Each row comes from the steps of one walk. Every step used is in the known rows, and no mark comes twice. Write the walk behind each row, first mark first.
Known rows
puven/kinafol/komit/lapur: [ 1.91  1.09 -2.86  1.39 -1.33 -1.11  0.32 -1.13 -1.43 -0.57  1.60  1.01
 -0.09  0.73  1.37  0.56  0.82  0.44 -0.47]
lamol/puven/kinafol/gera: [-0.17  1.07 -0.68 -5.07  0.91 -0.31  1.88 -0.57  0.50  1.08  0.41 -6.32
  1.78  0.70 -3.25 -0.66 -0.24  0.00 -4.64]
puven/kinafol: [ 1.67  1.33 -0.35 -0.03  2.14  0.31  0.78 -0.31  0.50 -0.08  0.51 -1.58
  0.97  1.45 -0.52 -1.64  0.40 -0.08  0.70]
puven/kinafol/gera: [ 0.86  1.35  0.75 -4.26  1.30 -0.17 -0.04 -0.63  1.46  1.08 -0.98 -2.96
  1.99  0.78 -1.34 -1.06 -0.46 -0.08 -2.82]
gera/mulu/mosigi/lapur/komit: [-1.21 -1.90  1.07  1.18  1.42 -1.25 -1.10  0.71 -0.86 -1.00 -0.72  3.79
 -3.06 -0.62  2.23 -0.37  0.49 -0.04  4.99]
komit/kinafol/gera/mulu/mosigi/lapur/puven/lamol: [-1.65 -1.21  1.93  0.47 -0.92  0.99  1.05  0.89  2.07  0.91  0.86 -1.52
  0.31 -0.30 -2.85  0.00 -0.62 -0.58 -0.95]
mosigi/lapur: [ 0.02 -0.26 -1.07  1.79  1.93  0.35  0.27 -0.09 -0.35 -1.38  0.31  1.53
 -0.98  0.95  0.70 -1.17 -0.01  0.38  0.13]
lapur/mosigi: [ 2.17  0.36  0.20 -0.74  3.49 -1.23 -0.89  0.96 -0.09 -0.57  0.44  3.49
 -0.25  0.30  1.63 -0.81 -0.77 -0.57  0.47]
kinafol/komit: [ 2.22  1.34 -0.34 -0.58  0.12 -0.46 -0.64 -0.65 -1.04 -0.43 -0.91  1.33
 -0.20  0.79  1.17 -1.25  0.57  0.36 -2.11]
gera/kinafol: [ 2.06  0.21  1.02  1.16  0.84  0.61  0.07 -0.88 -0.21 -0.05 -1.84 -1.56
  1.36  0.11 -0.68 -1.72 -0.54 -0.29 -4.08]
komit/lapur/puven/kinafol: [ 0.64  1.21 -0.82  4.01 -0.29  1.11  1.05  0.00 -1.39 -0.23  1.78 -0.69
  1.03  1.07 -1.04  0.70  0.05 -0.15  1.16]
lapur/komit/kinafol/gera/mulu: [ 0.74  0.02  3.28 -4.42 -1.45 -0.72  0.33 -0.12  1.47  1.29 -4.65  0.04
  2.02 -0.32  0.99  0.61 -0.09 -0.73 -3.25]
gera/kinafol/komit: [ 2.31  0.32 -0.19  0.52 -1.60  0.81 -0.40 -1.69 -0.75 -0.04 -2.03 -0.58
  1.11 -0.08  0.24 -0.74  0.27  0.43 -4.23]
kinafol/gera/mulu: [ 0.68  0.80  4.09 -6.18  0.62 -1.77 -0.52 -0.19 -0.32  1.30 -3.88 -2.75
  0.41 -0.02 -1.07 -1.66 -1.04 -0.24 -4.75]
gera/mulu/mosigi/lapur: [-0.60 -0.86  0.87  1.04  1.81 -1.44 -0.84  0.82 -0.70 -0.78  0.29  0.81
 -2.85 -0.50  0.82 -2.08 -0.21  0.11  2.51]
mosigi/lapur/puven/kinafol: [-1.37  0.40 -1.52  3.70  0.14  3.66  1.45 -0.25  0.15 -0.85  1.58 -1.15
  0.55  1.59 -1.54  0.66  0.74  0.71  3.74]
lamol/puven/kinafol/gera/mulu/mosigi/lapur/komit: [-3.43 -1.94 -0.54 -3.83 -0.31 -0.80  0.99 -0.04  0.17  0.54  0.41 -2.70
 -1.38 -0.98 -1.17  1.29  0.45  0.28  2.27]
gera/kinafol/komit/lapur/puven: [ 1.22  0.30 -0.63  4.61 -3.99  1.52 -0.05 -1.29 -2.57 -0.21 -0.76  0.18
  1.06 -0.44 -0.18  1.62 -0.05  0.31 -3.91]
mulu/mosigi/lapur/puven/kinafol: [-1.65  0.06 -1.73  4.92  1.18  2.70 -0.10  0.75  0.61 -0.72  3.16 -0.29
 -0.48  0.32 -1.06 -0.19  0.52  0.30  5.71]
mulu/mosigi: [ 1.83  0.82  0.70  1.13  3.44 -1.73 -1.69  1.02 -0.16 -0.35  0.73  1.22
 -0.90 -0.16  0.75 -3.18 -0.46 -0.65  0.41]

Write each row's walk
[-1.88 -0.15  1.78  0.49 -1.86  1.48 -0.35  1.04  1.87  0.92 -1.00 -1.77
  0.85 -1.19 -0.85  0.34 -0.61 -0.28 -0.94] : komit/kinafol/gera/mulu/mosigi/lapur/puven
[ 0.65 -0.24  3.07 -3.09 -0.50 -1.63 -1.23  0.78  1.85  1.45 -3.05  0.92
  0.98 -1.44  1.55 -0.23 -0.32 -1.11 -1.16] : lapur/komit/kinafol/gera/mulu/mosigi
[-2.08 -0.25  0.40  2.98  0.10  1.95  0.20  0.68 -0.11 -0.17  1.54 -1.77
 -1.33  0.00 -1.57 -0.26  0.60  0.41  6.17] : gera/mulu/mosigi/lapur/puven/kinafol
[-2.89 -0.93 -0.67 -3.99  0.22 -1.01  1.12  0.06  0.45  0.69  1.43 -5.81
 -1.23 -0.88 -2.66 -0.41 -0.29  0.41 -0.14] : lamol/puven/kinafol/gera/mulu/mosigi/lapur
[ 1.24  0.40  1.16 -2.31 -0.36  0.03 -0.02 -0.09  2.30  0.78 -3.11  1.69
  2.92  0.08  1.48  0.66 -0.07 -0.86 -3.47] : lapur/komit/kinafol/gera
[-1.84 -0.04 -0.87  2.36 -2.25  1.98 -0.22 -0.10 -0.70 -0.25  1.35 -0.97
 -1.57 -0.13 -0.53  0.86  1.33  1.10  5.99] : gera/mulu/mosigi/lapur/puven/kinafol/komit
[ 0.15 -0.98 -1.95  3.68 -0.18  1.53  1.18 -0.04  1.53 -1.39 -0.45  4.30
  0.72  0.73  2.76  1.10  0.94 -0.13  1.71] : mosigi/lapur/komit/kinafol
[ 0.82  1.25 -3.13 -1.37 -0.67  0.28  2.17 -1.06 -1.07 -0.13  1.86 -3.96
  0.30  1.18 -1.55 -0.15  1.35  0.74 -1.30] : lamol/puven/kinafol/komit
[ 1.45  0.33 -0.66  3.39 -1.30 -0.25  1.07 -0.45 -2.68 -0.69  2.22  2.18
 -0.68  1.40 -1.31  0.86  0.29 -0.06 -1.87] : kinafol/komit/lapur/puven/lamol
[ 2.51 -0.90 -2.03  1.87 -1.62 -1.34 -0.89 -0.81 -1.60 -0.62  0.45  4.12
  0.09 -1.32  2.80  1.88 -0.64  0.02 -2.90] : gera/kinafol/komit/lapur/mosigi
[ 2.25 -0.21 -1.05  1.28  2.37 -2.70 -0.67  0.94 -1.45 -1.03  1.72  4.95
 -0.96 -0.18  2.64  0.36 -1.16 -0.73 -0.47] : komit/lapur/mosigi
[ 0.80  1.95 -0.88  1.33 -1.57  2.72  0.44 -0.74 -0.62  0.17  0.38 -1.39
  1.32  1.47 -1.15  0.62  1.30  0.65  1.59] : lapur/puven/kinafol/komit
[ 1.02  0.08 -4.96  0.00 -0.81 -1.75  1.59 -0.27 -2.01 -0.71  4.22  0.78
 -0.68 -0.06  0.93  2.35  0.44  0.25  0.08] : lamol/puven/kinafol/komit/lapur/mosigi
[ 2.28  0.83 -1.63  1.58 -1.04 -2.08 -0.50 -0.64 -2.40 -0.85  0.29  2.72
 -0.92  0.27  2.16 -0.07  0.17  0.21 -2.95] : kinafol/komit/lapur
[-2.74  0.07  1.79 -2.55 -1.65  2.53  1.17 -0.59  0.45  0.89 -1.58 -4.21
  0.87  0.51 -2.81  1.27 -0.07  0.77  0.59] : mosigi/lapur/puven/kinafol/gera/mulu
[-1.15 -1.27  1.46 -2.47 -2.05  0.32  0.78 -0.39  1.78  0.35 -3.59  1.25
  0.92 -0.30  1.48  1.67  0.20 -0.09 -1.43] : mosigi/lapur/komit/kinafol/gera/mulu
[-1.99 -1.85  2.15 -3.06  0.49 -1.71 -1.75  0.35  0.18  0.20 -2.23  2.37
 -1.96 -1.30  1.45  0.28 -0.36 -0.03  1.54] : kinafol/gera/mulu/mosigi/lapur/komit
[ 2.16  0.31 -3.49  0.75 -0.35 -1.70 -0.30 -0.25 -0.94 -0.70  2.78  4.13
 -0.46  0.00  2.91  1.97  0.30  0.23  1.89] : puven/kinafol/komit/lapur/mosigi
[-0.87 -1.33 -0.90  0.59 -0.04  0.06 -1.07  0.59  2.95 -0.08 -0.42  3.82
  0.81 -1.14  2.59  0.87 -0.10 -0.55  0.09] : mulu/mosigi/lapur/komit/kinafol/gera
[-0.61 -1.62 -1.06  3.19  2.41 -0.51 -1.38  0.75 -0.09 -1.52  0.97  5.57
 -2.23 -0.27  2.70 -0.37  0.44 -0.10  4.86] : mulu/mosigi/lapur/komit
[-0.83 -0.58  1.04 -1.39 -0.56 -0.90 -0.66  0.67  2.40  0.72 -1.03 -0.98
  0.08 -1.31  0.59 -0.93 -0.71 -0.36 -1.96] : komit/kinafol/gera/mulu/mosigi/lapur
[-0.96  0.67  2.17 -1.16 -1.24 -1.15 -0.88  0.60 -0.69  1.54  0.20 -2.97
  0.14 -1.12 -1.76  0.39 -0.92 -0.49  0.11] : komit/lapur/puven/kinafol/gera/mulu/mosigi
[-2.60 -0.45  2.82 -1.30 -0.31  0.44 -1.35  0.86 -0.19  0.67 -1.24 -1.53
 -1.10 -1.07 -1.58 -0.22 -0.94  0.14  0.20] : kinafol/gera/mulu/mosigi/lapur/puven
[-2.36  0.13 -0.53  0.51  0.45  2.15 -0.79  0.41  1.62  0.50  1.53 -1.73
  0.63 -0.31 -1.80  0.35 -0.32  0.23  2.21] : mulu/mosigi/lapur/puven/kinafol/gera
[-1.81 -0.72  0.80 -3.22  0.64 -0.97 -0.70  0.00  1.37  0.75  0.04 -2.57
 -0.99 -0.86 -0.71 -0.81 -0.34  0.31  1.50] : puven/kinafol/gera/mulu/mosigi/lapur
[ 1.21  0.55  1.78  1.91  2.15  1.19  1.46  0.33 -0.91 -0.26  1.17 -0.20
  0.24  2.05 -3.19 -1.35 -0.10 -0.56 -0.89] : lapur/puven/lamol
